Known rows, with every step that occurs
ludo kuzuz fidar gevo kifun vekep: [ 0.20  1.27 -3.77  1.89  0.36  0.37 -2.81 -1.17 -3.84 -1.34  0.60  1.39
  1.02 -1.29 -4.84  4.38  0.08 -0.60 -0.48  2.41 -2.39  1.31 -1.17]
pelume vekep famo ludo kuzuz fidar gevo: [ 1.87  2.35 -2.38 -1.44 -0.21  2.32 -0.27  1.38 -2.15 -0.70  2.64 -0.96
 -1.09 -1.97 -2.31 -0.67 -0.29  1.90  1.11  4.01  1.30  4.43 -1.05]
kuzuz fidar: [ 2.65  1.58 -4.26  3.40 -0.63  1.86 -1.31 -1.00 -1.91 -2.74  1.12  3.03
 -2.36 -1.86 -5.09  0.36  0.71  0.60  1.91  1.37 -1.56  4.10  2.94]
gelik ludo: [ 3.12  2.29 -5.53  3.09  1.64  1.38  1.56 -0.38 -2.85 -1.33  4.18  4.77
 -1.74 -1.27 -4.04 -2.47  2.76 -2.22  2.02 -1.12  1.58  3.11  3.40]
ludo kuzuz fidar gevo kifun: [-0.85  1.11 -4.49  3.34  0.30  1.05 -3.42  0.37 -2.86 -2.46  0.14  2.59
  0.27 -1.73 -6.40  1.67  1.36  1.30 -0.38  2.69 -0.98  1.11 -1.13]
kuzuz fidar gevo kifun: [ 1.83  2.36 -3.30  5.08 -0.10  0.84 -2.13  0.61 -2.64 -1.48  2.51  3.61
  0.06 -2.50 -3.97  2.26  1.72  1.83  0.59  2.60 -2.08  2.67 -0.31]
kuzuz fidar gevo pelume: [ 2.82  1.90 -4.04  1.95 -0.96  0.04 -2.18 -1.11 -2.71 -1.75  0.73  1.17
 -2.92 -3.18 -1.59  1.81  1.13  1.07  1.56  3.16 -3.71  2.77  0.68]
kuzuz fidar gevo pelume vekep kifun: [ 4.33  5.21 -5.44  1.41  0.77 -0.86 -2.19 -2.64 -3.10 -0.76  1.43  0.14
 -0.97 -2.01 -0.17  3.58 -0.93  1.57 -0.39  4.22 -1.64  3.05 -1.23]
famo vekep: [ 3.23  1.99 -3.29  2.85  2.14  1.97  2.67 -0.37 -4.08 -2.48  2.47  3.05
  1.26 -1.88 -3.41  1.73  2.08 -2.04  1.58 -0.30  1.83  4.20  3.92]
pelume vekep: [ 3.62  2.17 -4.96  1.83  3.15  1.89  2.28 -1.83 -3.07 -0.28  1.07  2.67
 -1.49 -0.57 -1.99 -0.48  0.58 -0.47  1.65  0.07  0.45  4.07  2.33]
vekep pelume: [ 3.95  3.07 -5.53  5.49  0.83  1.38 -0.24 -2.96 -2.36 -3.11  1.78  4.23
  1.02 -0.73 -3.76  1.37  3.00  0.86  1.47  1.71 -0.85  1.95  2.63]
famo gupe fidar: [-0.10 -0.92 -7.45  0.82  1.48  1.10  0.60  1.07 -2.08 -2.70  2.08  3.57
  0.85 -1.98 -3.79 -1.40  2.22 -0.66  1.55 -0.49 -2.00  3.71  2.89]
gelik ludo kuzuz: [ 0.33  0.98 -6.66  1.43  2.17  1.49  0.31 -0.81 -3.22 -2.36  1.98  3.95
 -1.43 -0.43 -6.64 -3.00  2.41 -2.88  1.01 -1.01  2.82  1.62  2.28]
gelik ludo kuzuz fidar gevo: [-0.46  1.69 -4.24  0.65 -0.14  1.56 -3.38  0.60 -2.69 -1.27  1.80  2.79
 -2.52 -1.82 -5.60 -1.60  1.27 -1.93  1.11  2.76  0.33  3.22 -0.37]
pelume vekep kifun: [ 4.83  4.26 -6.53  3.28  3.87  0.57  1.36 -2.63 -3.57 -1.36  1.37  3.25
  0.51  0.01 -2.98  1.48  0.80  0.11 -0.11  0.77  1.62  3.71  2.00]
vide kuzuz fidar gevo pelume vekep kifun: [ 2.69  3.96 -4.62  0.21  0.41  0.31 -1.87 -1.03 -3.37 -1.19  2.95 -0.65
 -1.23 -2.46  0.82  3.50 -2.70  3.32 -0.24  3.31  0.07  3.70 -0.32]
kifun gevo: [ 3.70  1.22 -4.62  4.69  3.53  1.43  1.55  0.85 -3.06 -2.66  2.01  5.42
 -1.08 -2.80 -5.16 -0.70  2.53 -2.52  2.85 -1.73 -1.12  4.62  4.06]
kuzuz fidar gevo pelume vekep: [ 3.11  3.07 -4.01  0.06  0.23  0.45 -0.98 -2.01 -2.69  0.24  1.09 -0.45
 -3.09 -2.64  0.94  1.82 -1.14  1.13  1.35  3.45 -2.76  3.28 -0.78]
fidar gevo pelume vekep famo ludo kuzuz: [ 2.74  1.96 -4.63 -2.24  1.66  0.65  2.52 -0.30 -3.47 -0.77  2.60 -1.65
 -0.59 -2.05  0.08 -0.58  1.03  1.73  0.51  1.85  1.52  1.25 -0.46]
gupe fidar gevo: [ 1.93 -0.54 -4.49  1.49  1.71  0.04 -1.95  0.02 -2.98 -2.89 -0.17  3.21
 -1.25 -1.26 -2.35 -0.03  3.97 -0.81  1.57  2.52 -3.71  4.09  1.97]
kifun vekep famo ludo kuzuz fidar: [ 2.59  1.50 -3.13 -0.65 -1.81  1.59  0.48 -0.68 -2.15 -3.17  3.43 -0.99
 -0.20 -1.54 -4.79  1.41 -0.32  0.09  1.00  1.13  0.40  2.83  2.25]
fidar gevo: [ 3.64  1.06 -3.34  3.59  2.60  1.15 -0.06  0.14 -4.00 -0.93  0.50  4.46
 -1.40 -1.69 -2.73  0.50  3.69 -0.35  1.76  1.81 -1.82  4.43  2.02]
famo vekep kifun gevo pelume: [ 4.66  4.78 -5.80  3.92  3.29 -0.82  2.65 -0.59 -4.57 -4.30  3.93  2.55
  2.91 -3.91 -3.27  3.83  1.46 -2.95  0.29 -1.58  1.55  2.85  3.28]
kifun gevo pelume vekep famo: [ 4.98  3.23 -5.77  0.68  2.06 -0.17  4.17 -0.50 -1.81 -2.64  4.45  0.24
 -1.89 -2.22  0.51 -0.66  0.83 -1.28  2.01 -1.75  0.21  3.60  1.26]
kifun vekep famo ludo kuzuz: [ 3.50  0.80 -4.02 -0.16  1.04  1.27  2.99 -0.66 -3.45 -2.70  3.11  0.26
  0.70 -0.79 -4.21  0.83  1.79 -0.87  0.99 -0.68  1.36  2.30  3.06]

Rows
[ 4.37  4.14 -4.02  5.64  1.31 -0.36 -0.55 -2.85 -4.16 -0.77  3.59  3.39
  4.14 -1.10 -0.86  5.92  2.79  0.16 -0.05  2.64 -3.02  0.90 -0.47] : fidar gevo kifun vekep pelume
[ 4.69  3.27 -1.23  2.69 -1.84  0.42  0.69  1.35 -2.79 -0.89  6.91  0.49
  2.03 -3.02 -1.11  3.69  1.07  1.95  0.80  2.23 -1.34  3.36  0.17] : kuzuz fidar gevo kifun vekep famo ludo
[ 1.97 -0.26 -5.97  0.27  0.98 -1.42 -1.53 -1.43 -3.03 -3.45 -0.03  1.27
 -1.73 -2.16 -0.53  0.63  3.30 -0.11  1.25  2.14 -4.42  1.68  1.52] : gupe fidar gevo pelume
[ 4.15  4.03 -5.72  5.85  0.75  0.06  0.62 -4.04 -3.05 -2.21  3.96  3.14
  4.23 -0.48 -2.55  5.44  1.92  0.07  0.02  0.50 -1.60 -0.19  1.16] : gevo kifun vekep pelume
[ 4.93  3.64 -7.47  4.94  3.38 -1.52  0.93 -1.35 -3.46 -3.98  2.37  3.83
  0.29 -3.06 -4.27  1.71  2.27 -1.39  0.54 -1.54 -0.61  1.93  3.13] : vekep kifun gevo pelume
[ 5.13  2.49 -3.09  3.08  1.10 -0.69  1.98  0.31 -3.47 -1.67  4.81  2.04
  1.37 -0.67 -0.33  3.98  3.51 -0.36  0.01  0.70 -1.55  3.00 -0.21] : fidar gevo kifun vekep famo
[ 2.80  1.50 -1.66 -0.97 -1.24  1.31 -0.83  0.65 -3.23 -1.75  2.94 -0.78
 -0.27 -2.10 -3.04  2.26  0.67  0.09  1.03  3.14 -0.95  3.98  0.48] : kifun vekep famo ludo kuzuz fidar gevo
[ 1.76  1.32 -3.74 -0.60 -2.10  0.70 -1.11  0.61 -2.24 -3.18  2.65 -1.30
 -1.61 -3.23 -2.98  0.14  1.21  2.70  0.73  3.14 -0.42  1.38  0.03] : vekep famo ludo kuzuz fidar gevo pelume
[ 1.36  4.01 -6.61 -0.46  1.26 -0.64 -3.33 -2.99 -3.25 -1.62 -0.94 -0.76
 -0.97 -1.29 -2.68  2.99 -1.23  1.04 -1.29  4.28 -0.44  1.51 -2.26] : ludo kuzuz fidar gevo pelume vekep kifun
[ 0.28  0.44 -4.41  1.81 -0.35  2.84 -1.17 -0.08 -2.68 -2.57  0.67  1.94
 -0.79 -2.77 -7.76 -0.94  0.05  1.44  1.54  1.32  0.90  2.08  3.15] : famo ludo kuzuz fidar
[ 3.28  1.63 -5.57 -2.61  0.43 -1.55  0.60 -1.19 -1.61 -2.86  2.44 -1.83
 -2.10 -0.70  3.33  0.11  2.09  0.43  0.91  2.64 -2.59  2.88 -0.90] : gupe fidar gevo pelume vekep famo
[ 4.90  2.67 -4.89  3.37  0.60 -0.47  3.07 -0.98 -2.53 -3.12  5.30  1.87
  1.49 -0.03 -1.92  3.06  2.42 -0.31  0.14 -1.44 -0.06  1.90  1.57] : gevo kifun vekep famo
[ 3.45  2.69 -5.76 -1.36  1.74  0.31  3.67  1.24 -2.68  0.70  4.98 -0.03
 -0.28 -2.31  3.13  0.07  1.10  0.96  0.97  0.91 -0.36  4.08 -1.56] : fidar gevo pelume vekep famo gupe
[ 1.15 -0.33 -7.23 -0.10 -0.14  0.70  1.51  2.20 -0.73 -4.25  4.21  2.21
  0.47 -1.24 -2.36 -1.83  3.16 -0.10  1.28 -0.33 -0.86  4.46  1.91] : vekep famo gupe fidar
[ 3.13  2.97 -7.44 -0.41  2.66 -2.28 -1.43 -3.03 -3.44 -2.31  0.47  0.15
  0.17 -1.02  1.00  2.43  1.37  0.26 -0.54  3.15 -2.31  1.88 -0.52] : gupe fidar gevo pelume vekep kifun
[ 2.86  2.55 -2.83 -2.12 -1.68  1.14  0.20  0.74 -1.52 -1.64  5.00 -2.50
 -3.45 -2.11  3.15  1.27 -2.10  3.58  1.09  2.68 -0.22  4.82 -0.86] : vide kuzuz fidar gevo pelume vekep famo
[ 1.30  2.01 -3.54  1.02 -1.16 -0.19 -1.70 -0.03 -2.50 -3.15  2.79 -0.16
  0.74 -0.57 -3.49  4.01  1.01 -0.09 -0.80  2.42 -1.48  2.03 -2.21] : ludo kuzuz fidar gevo kifun vekep famo
[ 4.81  2.86 -4.74  1.01  1.71  1.39  3.48 -0.80 -1.66 -1.86  3.18  1.19
 -1.63  0.30 -0.58 -0.75  1.40  0.25  1.46  0.20  1.37  4.74  1.46] : pelume vekep famo
[ 2.77  1.34 -3.27  1.23  1.54  0.15  1.99  1.03 -4.34 -1.65  4.47  0.89
  3.14 -1.43 -3.05  2.65  2.69  0.49 -0.34  0.71  0.83  0.93  0.03] : fidar gevo kifun vekep famo ludo kuzuz
[ 4.66  3.75 -2.51 -0.83 -1.52  0.81  1.28  0.06 -1.94 -0.14  5.05 -2.02
 -1.68 -3.39  2.10  0.52 -0.64  3.29  1.70  3.35 -0.53  3.59 -0.27] : kuzuz fidar gevo pelume vekep famo ludo
[ 5.37  2.60 -3.64  3.34  0.30  0.50  4.44 -0.07 -3.20 -1.85  7.17  1.62
  2.89 -1.62 -2.16  2.37  2.10  1.12  0.57 -1.58  1.01  1.41  2.88] : gevo kifun vekep famo ludo
[ 3.95  2.67 -6.02  1.54  3.75  0.27  3.12 -1.53 -3.02 -1.16  2.24  1.71
 -1.72 -3.01 -0.86 -0.03 -0.23 -1.91  2.32 -1.76 -0.90  2.82  2.17] : kifun gevo pelume vekep
[ 5.12  3.43 -4.88  3.95  0.80  0.49  0.47 -4.53 -3.26 -2.22  2.34  2.85
  1.74 -0.36 -1.97  4.19  1.80 -1.36  1.31  1.39 -2.34  2.40  2.60] : kifun vekep pelume
[ 4.95  4.54 -5.93  4.04  5.18  0.50  1.70 -0.75 -3.40 -1.55  2.40  4.22
  0.82 -1.78 -3.54  0.92  0.55 -1.96  1.00 -0.67  1.02  4.87  1.95] : pelume vekep kifun gevo
[ 1.33 -0.08 -6.95 -1.50 -0.29 -1.23  0.73  1.91 -1.72 -3.18  4.05  0.42
  0.14 -2.62  1.08 -0.48  3.35  0.44  0.77  1.24 -3.12  3.11 -0.18] : vekep famo gupe fidar gevo pelume
[-0.23  2.65 -4.35  1.21 -0.05  0.11 -2.32 -0.48 -3.60 -0.51  3.93  1.67
  0.65 -1.54 -4.35  2.29  0.21 -2.64 -0.26  1.50 -0.34  0.98 -1.86] : gelik ludo kuzuz fidar gevo kifun vekep
[ 1.67  2.57 -5.40 -2.27 -1.66  1.19  1.33 -1.44 -1.25 -2.51  3.15 -3.15
 -1.58 -2.17 -2.21 -0.72 -2.01  2.64  0.62  1.37  1.93  1.05  0.37] : gevo pelume vekep famo ludo kuzuz fidar
